Known rows, with every way that one mark hangs from another:
z389[z469[z750[z118 z192]]]: [-0.47  1.83 -1.04  1.02  0.77  1.55  0.14  1.80 -3.24 -1.16 -0.48 -0.38
  2.52  2.40 -0.79  0.78 -1.08 -0.32 -1.91 -1.71  1.16]
z464[z538[z374[z469[z389 z750[z118 z192]]]]]: [ 0.67 -1.44  1.46  0.14  2.65  2.05  2.52 -2.00 -2.36  1.07 -1.24  3.14
  0.27  1.45  1.27 -0.98  1.69  0.70  1.05 -2.54 -2.11]
z710[z750[z118 z469]]: [ 0.68  1.35  0.47  1.16  2.98  3.83 -1.50 -0.29 -0.81 -1.50 -0.47 -0.39
 -1.38  0.98 -1.11  0.79  1.84  0.34  0.44 -1.17  1.12]
z374[z469[z389 z750[z118]] z538]: [ 0.48 -3.35 -0.22 -2.46  0.21  1.65 -1.36 -2.03 -1.45 -1.30 -2.05 -0.97
  3.11  1.68 -1.00 -1.63  4.34  2.62 -0.36 -1.39  1.87]
z538[z374[z469[z750[z118]]] z464]: [ 0.64 -0.62  3.40  1.35  2.46  1.92 -1.38 -2.83 -2.58 -1.54 -0.56  3.31
  1.57 -1.91  0.19  0.24  2.88  4.31 -0.63  0.43  1.23]
z538[z374[z469[z389 z750[z118 z192]]] z464]: [ 0.61 -2.46  3.17  2.41  3.82  0.96  0.49 -3.05 -2.73 -3.19 -0.32  2.82
  1.05 -0.30  1.41  0.42  2.37  2.04  0.98 -0.15 -0.03]
z389[z469[z750]]: [-0.72  3.45 -0.80 -1.00 -2.09 -0.06 -0.88  0.69 -3.12  0.84  0.40  0.05
  4.43 -0.22 -3.70 -1.82 -1.70  2.08 -2.93  0.80  1.99]
z464[z538[z374[z469[z750[z192]]]]]: [ 2.34  1.21  0.86  0.02  0.70  2.27 -0.30 -1.47 -1.37  2.26 -1.96  4.09
  1.94  0.08  0.63 -1.77 -0.01  1.69 -0.20 -1.32 -2.90]
z710[z750[z118[z389] z192 z469]]: [-0.88  1.05 -0.65  3.88  3.08  2.33 -2.11  1.01  0.90 -2.00 -2.72 -0.05
 -1.99  2.27  1.80  1.81  0.92 -2.65  0.98 -1.97  0.51]
z192[z464[z538] z750[z118 z469[z389]]]: [ 0.55 -0.96 -0.15 -1.95 -0.14 -2.09  4.92  0.80  0.96  3.22  3.60 -1.55
 -5.32  0.79 -0.20  0.58 -2.25 -1.60  2.90 -0.04 -1.48]
z469[z389 z750]: [-0.59  0.19  1.05 -2.92 -1.15 -0.58  2.20 -0.30 -3.72  0.81  2.92  0.70
  3.80  0.13 -3.55 -2.29 -0.59  0.20 -0.03  1.64  1.67]
z710[z750[z118 z192[z464] z469[z389]]]: [ 1.38 -2.18  0.42  1.68  3.89  1.58  1.61  0.00  0.40 -2.94  1.44 -2.10
 -3.09  2.02  0.88  1.61 -0.26 -2.04  3.05 -0.64 -1.88]
z464[z538[z374]]: [ 1.58  2.60  0.28 -2.53 -2.22  1.28  0.71 -1.32 -1.29  2.87  0.79  2.43
  1.28 -1.60 -1.97 -2.80  0.93  3.06 -1.94 -0.34 -1.00]
z374[z469[z389 z750] z538[z464]]: [ 2.35 -2.28  0.64 -1.63  0.99  0.86 -3.03 -3.75 -1.00 -1.45 -1.37 -0.71
  4.81 -1.11 -1.29 -1.38  3.06  4.34 -0.64  0.79  0.57]
z750[z118[z389] z192[z464[z538[z374]]] z469]: [-0.89 -0.25  0.13  1.97  1.46 -0.18  1.82  0.88  3.22 -0.27 -1.11  0.44
 -5.62  2.89  5.06  0.92 -1.35 -2.26  1.30 -2.82 -2.17]
z750[z118 z192[z464] z469[z389]]: [ 0.24 -2.27  0.05  0.10  1.39 -0.25  3.92  1.23  1.41 -3.62  1.59 -2.82
 -4.88  3.38  2.47  0.47 -1.23 -2.64  2.57 -1.49 -0.98]
z192[z464 z750]: [ 1.37  1.19 -1.00 -3.41 -6.34 -3.25  0.82  2.50 -0.09  2.74  4.39 -1.66
 -0.04 -3.55 -4.06 -0.79 -2.85  0.57 -0.12  4.30  0.18]
z389[z469[z750[z118 z192[z464[z538[z374]]]]]]: [ 0.60  0.56  0.12  0.64  1.71  0.96  2.27  0.47 -2.12  0.75  1.00  0.96
  0.98  1.59  0.74  1.09 -2.26  0.93 -1.10 -1.88 -2.30]
z118[z389 z750[z192[z464[z538[z374]]] z469]]: [-0.31  1.12 -0.64 -0.07  0.53 -3.69  0.42  0.24  5.17  1.75  0.47  1.40
 -2.67 -0.42  2.61 -0.11 -2.22 -3.37  0.71  0.52 -1.28]
z389[z469]: [-0.72  3.52 -1.96 -1.67 -4.30 -0.39 -1.43  0.52 -1.45 -0.26 -0.43 -1.67
  2.65 -1.49 -4.09 -2.77 -0.23  2.44 -3.55  1.02  2.22]
z469[z389 z750[z118 z192[z464[z538]]]]: [ 1.03 -2.93  0.97 -1.49  2.33  1.02  5.11  0.79 -2.43  0.97  3.49 -0.89
 -0.33  2.36  0.97  1.60 -1.65 -2.07  2.32 -1.14 -2.84]
z374[z538[z464]]: [ 3.62  0.96 -1.13 -2.58 -2.32  1.63 -4.05 -1.54  0.03 -1.48  0.02 -2.19
  3.49 -1.75 -2.10 -0.68  2.63  5.16 -3.51  0.60  0.79]

Rows:
[-3.10 -0.56 -1.91  1.03 -3.08 -1.45  0.35  2.79  1.37 -1.66 -0.33 -3.42
 -1.55  0.58  1.18  1.21 -0.91 -1.71 -1.24 -0.28  0.78]  z750[z118[z389[z469]] z192[z464]]
[-0.82 -1.97  0.32  0.63  0.41  1.52  0.27  0.62  0.58  1.89 -2.19  0.14
 -0.67  0.66  2.30  1.24 -0.37 -1.41  1.38 -1.00 -1.88]  z374[z469[z750[z118[z389] z192[z464[z538]]]]]
[-3.87  2.58 -2.48 -1.79 -3.89 -4.21 -2.36  0.82  1.87  1.79 -0.22 -1.27
  2.62 -3.23 -3.38 -1.52  0.74 -1.09 -3.28  2.58  4.74]  z118[z389[z469] z750]
[-3.37  0.38 -1.90 -0.89 -5.64 -4.45  0.64  2.96  0.68  2.06  2.07 -2.66
 -1.71 -2.18 -2.24  0.80 -1.44 -0.70 -0.88  2.42  2.70]  z192[z464 z750[z118[z389[z469]]]]
[-2.76  2.46 -1.28  0.89 -2.28 -2.35 -0.24  2.49  0.91  1.15 -0.59  0.16
 -3.20  1.05 -0.53  0.14 -0.32 -2.23  0.32 -0.12  3.60]  z192[z750[z118[z389] z469]]
[-0.12  0.97 -1.52 -0.67  0.11 -2.99  0.09  1.24  5.46  2.18  0.35 -0.72
 -2.72 -0.16  2.28  0.81 -2.59 -4.50  0.85  0.51 -1.11]  z118[z389 z750[z192[z464[z538]] z469]]
[-1.39 -1.57  1.84 -1.07 -0.76 -0.02  1.17 -1.03  0.42  3.11  0.05  1.94
 -0.94 -1.23  1.02 -0.23  0.50  1.44  0.52  0.17 -1.16]  z192[z464[z538[z374[z469[z750[z118[z389]]]]]]]
[ 1.14 -2.08 -0.38  1.85  1.79  2.46 -4.73 -1.16  0.62 -2.39 -4.42 -0.47
  2.71  1.07  2.76  2.16  3.11  2.10 -1.03 -1.67  0.54]  z374[z469[z750[z118[z389] z192]] z538[z464]]
[-2.27  0.58 -0.69 -0.24 -3.28 -3.62  1.07  2.76  2.53  1.44  1.75 -1.47
 -4.73  0.01  0.10  0.85 -2.28 -2.10  1.36  1.52  1.98]  z192[z464 z750[z118[z389] z469]]
[-1.56  1.16 -2.94 -1.15 -2.35 -3.87 -0.25  1.41  3.70  2.79  0.43 -2.09
  0.53 -2.27 -0.24  0.49 -2.29 -3.00 -1.51  1.55 -0.59]  z118[z389[z469] z750[z192[z464[z538]]]]
[ 0.23 -1.16  0.30 -0.37 -0.26  0.36  0.31 -0.65 -1.96 -0.93 -1.44  0.77
  2.77  0.65 -0.94 -2.28 -0.13 -0.70  1.11  0.59 -0.03]  z374[z469[z389 z750[z192]]]
[ 3.46 -0.53  0.34 -0.99  0.32  2.45 -5.21 -2.67 -0.40 -0.93 -2.38 -0.09
  4.87 -1.42 -0.96 -0.38  2.50  5.38 -1.85  0.46  0.37]  z374[z469[z750] z538[z464]]
[-1.92 -0.54  3.18  2.13  1.39  0.56 -2.21 -2.47 -1.42 -1.12 -1.59  3.60
  1.37 -2.15  0.77  0.26  2.98  3.03 -0.71  0.70  2.27]  z538[z374[z469[z750[z118[z389]]]] z464]
[ 1.85  0.99 -0.33  3.01  4.05  4.09 -1.56  0.64 -0.35 -2.49 -1.40 -0.21
 -1.60  2.39  0.86  1.97  0.65 -1.45  1.06 -2.31 -0.60]  z710[z750[z118 z192 z469]]
[-1.67 -0.73 -1.41  2.47 -0.02  0.35 -1.59  1.48  0.42 -1.38 -0.58 -2.59
  0.02 -0.71 -0.26  2.29  0.11 -1.38 -0.24  0.44 -0.19]  z710[z750[z118[z389[z469]] z192[z464]]]
[ 0.60 -0.05  1.60 -1.79  0.25  0.72  1.56 -3.23 -2.06  2.85 -0.62  3.66
  1.94 -0.87 -1.33 -3.29  1.22  2.44  0.30 -0.04 -1.26]  z464[z538[z374[z469[z389 z750]]]]
[ 0.01  2.42 -1.12 -1.20 -2.51 -3.20  1.42  0.68 -0.38  1.02  1.60 -0.04
 -1.33  0.13 -2.91 -2.54 -1.86 -1.11  0.96  1.48  2.07]  z192[z750[z469[z389]]]
[ 1.40 -0.78 -0.67 -2.15  0.93 -3.16  2.15  0.64  3.08 -1.20  3.25 -1.90
 -2.07  0.16  0.22 -0.58 -2.04 -3.70  1.74  1.56 -0.53]  z118[z750[z192[z464] z469[z389]]]
[ 1.21  0.60  2.12  0.48 -1.16  0.50 -2.72 -3.27 -0.56 -1.79 -1.08  2.17
  1.39 -3.99 -1.32 -1.95  2.73  5.07 -1.64  2.11  0.85]  z538[z374[z469] z464]
[ 2.05 -0.74  1.64 -0.54  1.96  1.99  3.06  0.86 -2.18  1.24  2.52  1.87
  0.01  1.65  1.78  1.93 -1.62  0.10  0.68 -1.56 -2.99]  z469[z750[z118 z192[z464[z538[z374]]]]]
[-2.61  1.76 -1.55  0.50 -3.18 -2.74 -0.75  2.15  0.30  0.58 -0.11 -0.98
  2.50 -0.33 -0.61 -0.41 -3.62 -1.00 -1.64  1.63  0.73]  z118[z389[z469[z750[z192[z464]]]]]
[-1.03 -0.71  2.60  3.63  2.36  0.72 -2.06 -1.82 -1.10 -2.26 -2.41  3.52
  0.95 -0.93  2.39  1.12  2.01  1.57 -0.19 -0.18  0.88]  z538[z374[z469[z750[z118[z389] z192]]] z464]
[-1.52  2.42 -1.83  0.38 -0.30 -2.82 -1.89  1.66  4.17 -0.13 -1.18  0.10
 -0.88  0.43  1.04 -0.32 -1.04 -4.53 -0.35  0.43  2.18]  z118[z389 z750[z192 z469]]
[ 2.15 -1.90  0.31  1.39  5.09  2.82  2.45 -0.68  0.72 -0.75  1.11 -1.71
 -3.59  2.10  1.79  2.35 -0.56 -2.18  3.31 -1.85 -3.82]  z710[z750[z118 z192[z464[z538]] z469[z389]]]
[-2.01 -1.33 -0.95 -0.02 -3.04 -0.56  0.95  3.04  1.55 -1.26  0.60 -2.57
 -2.10  0.43  1.71  1.57 -0.15 -2.38 -0.05 -0.10  0.40]  z750[z118[z389] z192[z464]]
[ 2.68 -2.28  0.89  1.58  2.68  3.68 -0.60 -1.18 -0.15  0.04 -0.80  0.77
 -1.24 -1.06  1.02  1.75  1.75  0.96  1.45 -0.83 -4.00]  z710[z750[z118 z192[z464[z538[z374[z469]]]]]]
